In the rows, zero is written as 128.
Known rows, with every step that occurs
T-X-E-U: [132 135 165 121 132 119 127 135 109 190  82 110  74  98 151 163 147  56
 102 124 155 157 132 119 104 108 134 103 130 162 102 166 137  85  99 110
 116 124 116 134 119 106  95  47]
Z-Q: [143 117 124 150 144  97  81 138 101 146 131 108  89 101 107 127 139 110
 149 110 177 142 127 112 107 136  91  99 157 127 109 143 116 114  84 159
 112 134 134 114 163 149 111 100]
J-T-X-E-U: [158 128 180 139 144 108 110 136 120 184  58 133  68  81 171 140 140  72
 106 102 153 151 135 140 104 115 126 126 138 156  99 158 136  99 107 115
  99 113 139 120 108 115 111  53]
K-V-R-Q-T-S: [121 195 175 114  95 136 155  55 170 163 125  48  88 144  83 150 137 186
 130 120  88 158 146 101  91 169 123 158 110 108 128 161 147 117  81 147
 168 144 115  98 107 178  94 158]
M-E-U: [160 145 120 115 111 110 133 110 107 168 128  88  80 117 129 140 162 117
 129 104 160 161 141 150 119 147 108 115  87 147 101 152 132 102 122 170
 127 170 114 107 204 123 130  60]
K-P-R: [157 119 151 164 108 101 136  75 166 154  78 109  80 103 152 180 155 189
 143 108 177 124 154 114 137 117  78  80 128 152 127 117 149 127  74 129
 136 142 140 142 151 130  81  83]
Z-Q-T-X: [135 165 116 171 120 100 117 128 101 151 104  50 104 130 125 146 124  96
 139 141 183 149 127  91  79 108  89 128 155 136  92 172 107  81  72 120
 140 111 150 110 158 151  79 109]
U-E: [156 103 121 136 144 110 158  96  86 190 100 102  89 108 106 124 156 125
 136 109 172 173 129 110  98 159 113 104 127 134 100 157 120  85 102 164
 108 146 129 122 196 101  96 131]
E-U: [155 129 135 101 133 128  89 134 119 164 115 111  80 105 120 145 163 110
 137 106 144 138 142 131 131 132 115 113 118 147 118 139 145  98 110 159
 128 151 112 111 170 133 120  48]
J-T-Q-Z-S: [139 102 136 168 120 130  46 114 128 116  95  83 110 122 142  79 113 151
 135  56 134 153 155 135  72 147 103 128 171 102 133 147 138 150 101 163
 117 120 113  95 126 168 127 134]
A-Z-Q: [107  80 123 159 144 108  60 153  97 151 143  90 110  93  74 116 129 131
 146 121 151 149 133  92 109 125  68 110 161 121 125 143 133  99  99 125
 141 125 120 124 186 142  88 107]
V-K-P: [146 107 132 148 120 118 118 119 139 142  90 130  75 116 111 173 141 127
 121 109 193 134 133 126 178 154  98 134 182 145 131 150 135 105  68 134
 155 109 135 130 186 140 107 108]
J-T: [180 103 136 153 135  91 113 131 129 159  88 121  70  91 128 119 146 141
 137  79 152 151 137 150 137 147  99 129 152 133 113 139 125 129 107 168
 117 125 145 120 154 141 112 107]
P-K-V-R-Q: [135 138 185 158  90 132 140  94 167 178 126  80  64 138 107 177 129 191
 131 110 143 151 162 102 106 134  80 145 160 133 122 165 158 105  63 131
 136 164 142  96 165 172  96 161]
V-R-J-T-S: [149 146 179 161 149 113 153 106 137 181  95 132  69  91 100  83 155 175
 132 104 135 145 141 192  82 175 103 142 117 111 119  96 158 111 139 179
 130 108 124 121  60 152 109 189]
Z-Q-T: [142 154 125 155 126 115  91 123 103 138 123  73 112 115 100 136 132 117
 140 119 158 146 133 103 104 121  98 127 131 124  99 159 113 102  82 147
 147 134 151 109 167 156  90  94]
S-Z: [145 114 138 100 116 129  64 139 114 134 106 103  71 107 125 146 156 125
 132  94 118 165 135 122 146 124 108 120 134 143 104 139 144 109 103 165
 127 119 102 119 168 128 106 147]
X-T-S-Z-Q-R: [ 81 148 102  58 156 108  21  85 150  86 180 136  98 126  64 144 152 122
 115 131 109 134 142 116  76 182 101  81 140 109 100 121 134  84 140 153
 125 119 122 115 155 148 155 202]
U-T-Q-R-V-K: [129 176 107 141 128 122 114  24 166 167 165 182  94 139  81 161  96 156
  88 139 139 153 174 127 146 187 127 185 151 117 158 117  76  68 142 138
 182 133  88 142 214 163 122 131]
R-Q-Z-S-T: [158  96 145  96 102 139  39 120 148 114 124  42 114 130 153  40 141 127
 126  82  79 152 117  82 123  89 115 149 170 105 107 139 175 123  75 146
  84 134 135  59 157 177 120 142]
M-E: [161 123 110 143  98  88 170 102 104 168 125  80  79 120 111 135 156 136
 127 104 169 179 137 146 120 153 103 111 112 133 102 158 113 121 111 173
 131 153 119 129 196 126 102 115]
J-T-S-Z-Q-R: [133 135 139  89 159 104  30 120 170 102 143 142  83 103  97  85 124 122
 143 104 123 124 132 119  80 161  73 114 150 118 104  92 122 106 127 173
 136  98 118  87 149 163 156 185]
Q-R-J-T-X-E: [157 145 183 158 147  89 187 145 152 183  80 169  85  80 156 122 136 117
 105 117 141 144 150 146  81 125 107 131 153 156  76 135 109  92 139 124
 135  98 130 146  97 139  87 122]
R-J: [149 132 143 151 135 116 155 152 108 169 107 133  88 101 128 118 160 152
 146 106 139 150 145 145 127 136 112 118 141 136 104 141 138 100 111 171
 133 132 109 137 128 138  96 107]
X-E-U-T-Q-Z: [112 152 180 137 122 131  50  73 122 146 128 161 128 112 111 116 137  75
  82  99  83 155 144 137  75 137 179 111 106 115 142 144 135 126 144 150
 160 127  60 131 127  98 118  34]
M-E-U-T-S-Z: [111 173 129  59 120 131  82  71 143 132 150 140  79 137 110 104 155 114
 108 122 108 157 124 141 100 154 152 119  65 114 118 121 161  93 124 179
 155 140  68 107 183  84 180 113]
E-U-T-Q-Z: [128 152 142 135 118 126  47  78 131 131 138 135 122 129 108 111 141 106
 115 101 104 141 147 139  78 148 149 122 118 116 148 131 139 116 142 170
 166 134  59 113 171 118 127  46]
R-V: [160 116 135 137 115 131 126  87 113 171 124 130  66 108 126 154 149 146
 138 102 135 182 152 140 154 137  96 140 132 143 137 151 121 108 111 138
 111 146 117 154 156 165  95 114]
X-E-U-T: [129 141 174 104 147 124  96 100 133 180 113 183  97  86 116 145 151  81
  85 121 121 144 128 131 122 117 179 109  89 134 123 140 144 109 117 132
 145 147 106 146 136  84 129  21]
J-T-Q: [152 139 126 181 127  98 107 110 121 155  95  95  78 112 119 122 112 145
 148  72 154 161 154 142 121 175 102 129 166 118 132 140 112 131  97 174
 118 126 104 101 143 141 100 119]
R-Q-T-X-E-U: [142 188 164 108 106 148 114 120 120 171  92  63 112 120 172 154 139  75
  96 132 107 169 128  84 120 101 157 150 126 154  74 181 140  78  56 101
 128 148 128 111 131 135  95  53]
J-T-S-Z-Q: [129 123 143 116 155 111  18 135 130 107 113 131  69 103 115  78 128 118
 153  89 129 144 118 127  97 159  88 115 158 105 112 116 143 115  94 179
 102  93 122  89 125 146 155 173]
Q-Z: [166  77 141 135 103 101  89 121 117 135 117 107  99 111 106 114 168 121
 123  89 119 159 133 141 105 131 107 107 151 135 115 153 134 134 137 172
 147 115 111 140 165 146  91 105]
K-V-R-Q-T: [149 189 180 135  94 136 143  77 152 168 113  44  92 125 116 184 143 187
 129 108  97 157 154  97 117 146 110 175 108 130 110 174 142 125  84 134
 156 157 135  99 146 181  76 139]
E-U-T-Q-R-J: [113 221 139 123 152 129 124  95 164 158 156 177 121 122 109 124 130 148
 126 129 119 110 172 138  79 155 141 132 101 130 128  95 122  72 148 167
 186 159  54 113 166 127 131  57]
M-E-U-T: [149 159 122 115 120 103 132  76 127 168 143 141  93 121 123 132 160 121
 110 122 155 149 132 149 110 142 144 125  71 131 114 140 133 106 125 164
 149 171 107 122 214  96 150  46]
T-S: [125 111 118 113 127 106 143 105 136 160 125 104  72 124  72 108 143 128
 135 116 144 155 131 131 107 159 119  88 145 115 135 133 129 108  97 176
 146 121  98 135 127 128 111 127]
A-Z-Q-T-S: [ 79 119 118 146 129 124  82 113 120 140 148  59 130 131  35  98 111 134
 139 140 123 151 135  85  79 134  87 119 139  97 137 146 135  86  93 129
 185 111 116 120 158 142  87 123]
Q-R-J-T-X: [172 144 144 157 142  80 180 149 160 170  93 144  81  99 154 114 143 149
 135 117 161 126 152 151  83 135  79 141 164 156  83 122 112  82 138 145
 142 105 128 126 140 153  96 136]
T-S-Z-Q: [102 130 132  96 142 123  32 129 118 112 140 112  77 120  93  99 134 102
 150 112 129 151 119 106  96 147 101  91 147 108 114 122 142 100  87 173
 117 105  95 101 132 141 139 166]
X-E-U: [137 129 174 106 140 136  96 131 110 178 102 136  86  84 124 153 155  79
 107 104 125 157 138 133 129 121 145 103 106 149 111 152 144 109 113 136
 124 147 114 132 126 114 109  32]
K-P-R-V: [163 126 161 169  99 128 135  35 163 159  91 137  70 108 172 191 152 208
 150 105 161 149 170 123 158 116  66 113 117 158 148 123 143 117  84 106
 113 150 134 160 146 158  85  98]

Rows
[122 129 156 149 130  88 156  96 126 191  94 150  86 101 128 149 134  77
  78 140 156 163 118 117  96 104 162 106 138 134 115 161 117 101  95 109
 142 109 110 169 117  83  89  86] => U-T-X-E
[127 172 129 138 114 123  54 140  98 119  96  49  94 129 143 153 129  93
 139 132 151 155 126  84  91  95  84 140 146 143  78 167 126  76  76 123
 132  94 132  96 165 143  91 152] => S-Z-Q-T-X
[138 120 129 167  97 112  84 102 108 130 122  80 108 131  95 117 138 122
 132  83 121 169 151 134  91 156 109 109 160 119 135 153 117 134 130 180
 150 116  74 120 151 148  83 114] => T-Q-Z
[125 107 161 165  97 110 163 123 163 169 106 118  54 144  95 181 121 169
 145 103 167 141 173 101 106 121  77 105 176 134 137 190 137  95  78 139
 158 138 133 118 181 140 102  95] => P-K-V
[158 155 167 128 165 115  46 167 146 108 125 175  97  81 150 100 141 147
 155  96 114 118 148 135  98 139  65 144 144 137  72  99 128  96 137 173
 123 110 124  90 155 170 140 167] => S-Z-Q-R-J-T
[127 123 189 173  97 120 160  97 158 189 109  93  52 132  81 199 132 182
 127 113 172 142 171 125  84 129  64 125 143 136 138 165 152 102 103 129
 157 137 147 116 152 150  84 149] => P-K-V-R
[145  88 140 128 102 110  80 123 136 136  88  28  90 137 151  68 140  96
 121 108 137 149 122  94  75  69  94 130 175 122 118 154 161  98 107 116
 100  84 140  79 137 156  93 142] => Q-Z-S-T-X
[145 143 136 101 145 116  89 102 139 166 128 160  92 105 116 135 158 113
 116 119 137 126 131 130 124 129 149 119 101 135 129 127 146 101 115 151
 151 153 105 126 179 107 139  35] => E-U-T
[166 167 150 153  81 130 129  60 177 135  89  66 117 125 173 173 148 208
 138 113 126 136 152  79 151 111 102 127 123 147 100 134 150 123  26 121
 149 165 151 120 169 152  77  94] => K-P-R-Q-T
[166 153 117 165 129 118 103  60 157 162 126 152  75 124 107 149  93 167
 111  96 143 158 182 151 154 200  83 195 177 127 143 125  73  84 143 149
 143 120 121 116 197 197 117 150] => J-T-Q-R-V-K
[167 131 136 151 104 113 103  79 176 148  86 119  88 118 166 168 138 196
 120 114 157 128 145  91 187 147 100 133 180 142 105 121 145 104  34 132
 129 145 158 118 199 157 109 109] => V-K-P-R-Q
[123 150 162 137 163 122  48 159 123 111 105 162  76  99 137  58 134 138
 167  91 115 139 129 143  90 155  91 125 154 103  96 110 155  99 102 190
 102  90 109  91  95 151 154 178] => R-J-T-S-Z-Q
[158 112 138 167 111 101 121  76 164 158  70 126  76 112 138 190 141 187
 118 117 189 119 155 116 166 138  87 115 161 146 125 124 138 105  75 130
 153 120 162 136 187 136  97  95] => V-K-P-R
[107 147 121 137 124 133  88 104 129 148 108  20  86 142 117  87  96 129
 141  91 149 154 148  95 118 116 108 128 156  96 146 133 143 101  74 142
  95 134 108  53 133 149  99 134] => Z-S-T-Q
[141 109 142  98 135 117  63 119 145 122  96 123  58 110 116  93 140 137
 138  81 107 158 130 141 127 159 107 123 148 113 120 121 148 118 107 182
 122  94 107 105 125 128 140 176] => J-T-S-Z
[162 110 122 141 117 130 113  87 112 178 114 145  62 118 113 161 136 145
 110 114 149 175 152 144 188 158 106 174 165 138 133 156 111  81 115 139
 123 124 136 148 191 173 110 125] => R-V-K
[116 199 129 154 142 107 160  88 162 159 154 171 120 126  92 116 122 162
 125 131 128 126 166 133  85 162 133 127 127 118 126 100 104  89 137 169
 189 144  59 136 157 128 104 112] => U-T-Q-R-J
[ 88 116  94 136 116 138  34  80 107 103 130  71 127 142 108 134 140 149
 108  88 118 161 164 129  67 164 129  94 159  96 132 179 150 128 115 138
 109 137 116 123 128 150 127 150] => X-T-Q-Z-S
[100 182 162 132 144 134  89  82 123 174 121 156 106 108 110 142 118  83
  95 112 121 155 145 125 104 143 182 111 101 116 143 138 128 108 107 139
 148 149  68 127 123  89 119  30] => X-E-U-T-Q
[131 125 137 118 138 122  18 151  99 113 126 110  82 100 127 130 142 102
 149 102 138 152 124 106 122 126  88 112 148 132  93 136 135 108  88 162
 105 118 116  98 169 143 121 149] => S-Z-Q
[142 136 183 145 119 107 151  95 140 184 105  88  56 100  95 191 155 168
 135 103 147 147 156 135 100 151  88 128 115 137 138 160 138 131 128 141
 142 132 121 121 126 159  82 131] => K-V-R
[120 166 126 115 121 153  99  50 169 149 150  60  88 143 120 108  93 154
 135 101 123 157 174 101 123 121  81 159 136 112 160 112 120  82 117 110
 106 152  98  73 149 197 104 156] => Z-S-T-Q-R-V
[107 152 142  49 142 142  40  92 155 130 135 161  79 123 105 110 154 106
 116 123  95 134 124 127 110 139 159 115  95 115 134 109 171  84 113 167
 154 124  70 111 151  94 167 101] => E-U-T-S-Z
[104  65 131 116 127 135  74 135 135 156 117  30 101 114  94  78 118 144
 133 105 123 150 140  79 133  77  82 140 146 107 144 134 177  88  94 101
 123 120 134  81 172 138  86 131] => A-Z-S-T
[143  68 135 115 115 137  65 133 124 124 114  89 110 115 127  99 152 133
 122  92 135 148 139 122  85 109 111 105 148 122 117 154 153 136 105 149
 130 125 128 128 147 158 121 119] => Q-Z-S
[173 106 129 167 127  76 137 134 124 172  70  97  59 106 151 129 137 120
 132  99 179 151 131 134 110 132  91 128 175 148 106 153 116 107  97 142
 107 101 143 123 145 134  97 119] => J-T-X
[125 182 128 155 133 116 162 118 140 158 142 119 108 126  98 128 125 160
 141 113 137 137 174 134  95 168  99 119 143 131 115 116 101  88 134 174
 167 145  65 119 146 158  86 127] => T-Q-R-J
[166 149 154 163 172  89 112 155 148 140 129 176 104  82 130  93 136 153
 155 105 152 111 149 144  84 151  70 131 152 133  84 104 108 105 133 169
 127 125 143 105 148 174 126 119] => Z-Q-R-J-T
[178 141 184 183 143 112 137 129 118 185  84 127  74  73 133 114 163 176
 133  93 145 146 147 190 110 153  91 160 117 134  99 109 151 115 140 167
 118 121 142 120  96 154  91 166] => V-R-J-T
[156 152 122 152 134  90 120  93 162 149 125 106  92 116 100 127 111 153
 136  88 147 138 165 140 104 178  84 129 156 129 125 114  90 123 133 171
 152 132 102 103 170 158 102 129] => J-T-Q-R
[138 152 126 116 135 103 112 105 136 180 110 134  82 118 142 145 152  90
 112 143 166 129 128 119  96 110 139 121 125 150 121 139 140  75 103 123
 141 131 103 129 171 100 127  48] => E-U-T-X
[111 169 170 138 118 131  56 137  89 134  86  73 101 109 148 158 123  60
 106 130 133 175 123  82  90  87 116 132 137 140  70 181 124  84  72 102
 127  88 131 114 121 123  79 137] => S-Z-Q-T-X-E
[174  95 139 121  95 114  71 124 126 126 134  98 111 117 133  95 165 128
 126  89  86 168 124 114 125 137 118 128 169 131  98 151 140 137  91 174
 125 141 107 119 172 164 104 120] => R-Q-Z
[135 157 148 142 177  89 122 133 168 136 142 177 100 101  98  63 128 149
 156 117 141 109 141 146  60 173  80 113 154 111 101  93 112  95 134 181
 141 113 122 107 111 173 144 143] => Z-Q-R-J-T-S
[126 212 105 115 122 105 138  42 161 158 176 124 113 141  94 140 127 131
 105 127 152 136 161 138  77 173 133 125  73 126 124 111  99  94 149 167
 186 180  64 104 227 114 143  66] => M-E-U-T-Q-R
[116 159 116 112 128 127  99  89 172 144 137  32 100 143 100  97  96 137
 131 103 142 132 159  88 102 117  94 129 149 111 137 108 124  92 109 137
 131 142 106  54 158 166 100 146] => Z-S-T-Q-R
[159 126 139 128 116 138 129  67 178 144 131 170  76 117 111 192 136 152
 111 122 170 137 161 134 181 156  72 163 163 162 144 130 109  85 109 106
 166 124 131 150 204 185 111 131] => Q-R-V-K-P
[114 149 130  81 148 117 104  80 157 160 140 162  86 125  85 104 149 109
 117 130 127 127 125 136  99 151 160 100 102 112 148 115 151  91 115 165
 162 141  86 127 144 100 156  55] => E-U-T-S
[147 138 137 142 138 131  84  79 163 127 148 179  87 111 112 179 121 132
 128 129 190 124 153 114 152 157  54 154 175 153 134 125 102  81  96 103
 145 125 141 130 206 200 125 133] => Z-Q-R-V-K-P
[ 77 103 120 151 122 144  67 115 128 152 121   4 108 135  82  80  84 151
 140  99 122 159 155  72 118 106  84 138 159  89 164 135 162  88  87 109
 124 124  95  62 161 139  80 137] => A-Z-S-T-Q
[153 114 142 156 111 144 118  80 136 152 101 160  62 120 129 183 135 148
 124 107 177 157 149 137 196 152  86 164 173 152 150 155 131  92  78 110
 131 118 131 148 176 167 111 121] => R-V-K-P
[137 175 188 164  71 149 149  78 170 172 118  44  87 153  99 187 124 202
 122 118 123 152 170  87 102 121  87 173 136 130 111 180 156  96  60 120
 173 165 160  91 170 176  77 160] => P-K-V-R-Q-T
[ 98 153  83 153 126 104  98  75 100 142 129  84  94 133  86 176 139 146
 118 101 141 168 164 135 115 192 127  95 157 109 132 170 122 106 111 156
 110 145 109 130 146 127 100 136] => X-T-Q
[ 96 157 128  67 159 107  42  83 180 106 181 174 102 122  69  99 128 113
 118 143 113 118 123 104  68 148 118 102 126 108 119  84 122  90 123 161
 171 112  85 116 171 127 159 163] => U-T-S-Z-Q-R
[ 98  74 121 134 121 120  98 142 131 169  96   4  91 126 119  89 112 122
 127 128 151 150 133  68 107  65  74 139 172 122 135 149 171  64  85  74
 113 100 130  83 161 134  75 139] => A-Z-S-T-X
[102 165  80 124 130  98 108  60 141 135 158  98 108 134  66 186 139 151
 107 115 131 146 176 130  96 197 111  97 148 123 122 144 102  96 140 149
 141 150 105 132 169 143  99 144] => X-T-Q-R
[113  91 122 130 149 101  73 136 138 145 173 106 126  95  56 127 126 133
 137 136 144 129 148  87  92 129  55 111 148 134 117 116 110  90 130 123
 171 129 116 125 216 158  88 116] => A-Z-Q-R
[117 120 135  81 121 129  78 117 130 128 121 106  66 126  92 114 148 122
 133 105 109 163 129 123 124 149 120 102 137 122 122 127 151 104 102 177
 139 105  82 118 133 125 123 171] => T-S-Z
[163 159 132 158 126 117 117  57 159 157 138 131  81 115 119 140 107 170
 137  86 133 161 182 148 125 179  75 160 145 135 146 117  84 108 143 146
 128 143  98 122 159 189 104 141] => J-T-Q-R-V
[108 114 124 164 127 125  69 135  99 143 137  56 135 112  66 129 121 138
 140 130 133 152 144  84 105 110  75 140 136 119 118 158 129  89  94 116
 175 121 134 120 195 147  69 101] => A-Z-Q-T
[115 110 121 148 110 143  59 113 116 119 120  63 118 138 118 100 121 135
 130  82 139 158 153 116  68 135 112 104 159 108 135 155 138 136  95 154
 135 133  91 109 134 160 111 130] => T-Q-Z-S
[174 127 155 169 143 103 140 158 120 166  82 154  78  89 146  96 152 165
 152  84 135 146 146 164 127 145 100 141 149 131 101 132 137 115 116 178
 115 121 130 125 122 146 108 114] => R-J-T
[131 166 128 159 112 146 123  47 171 141 137 142  82 141 101 193 103 156
 122 113 172 148 178 127 165 184  74 163 176 148 162 130  95  83 103 115
 165 129  91 130 192 187 102 140] => T-Q-R-V-K-P
[168 131 148 187 138  86 169 162 117 176  61 130  68 101 173 105 143 143
 148 103 165 145 140 150 102 132  92 140 172 144  91 149 133  90 106 149
 108  97 132 127 113 138  96 127] => R-J-T-X
[117 136 172  98 138 140  91 134 128 180  73  57  77 111 172 108 127  53
 102 117 147 145 124  91 102  57 134 122 128 136 112 154 172  72  84  83
  77 120 145  70  97 122 113  67] => Z-S-T-X-E-U
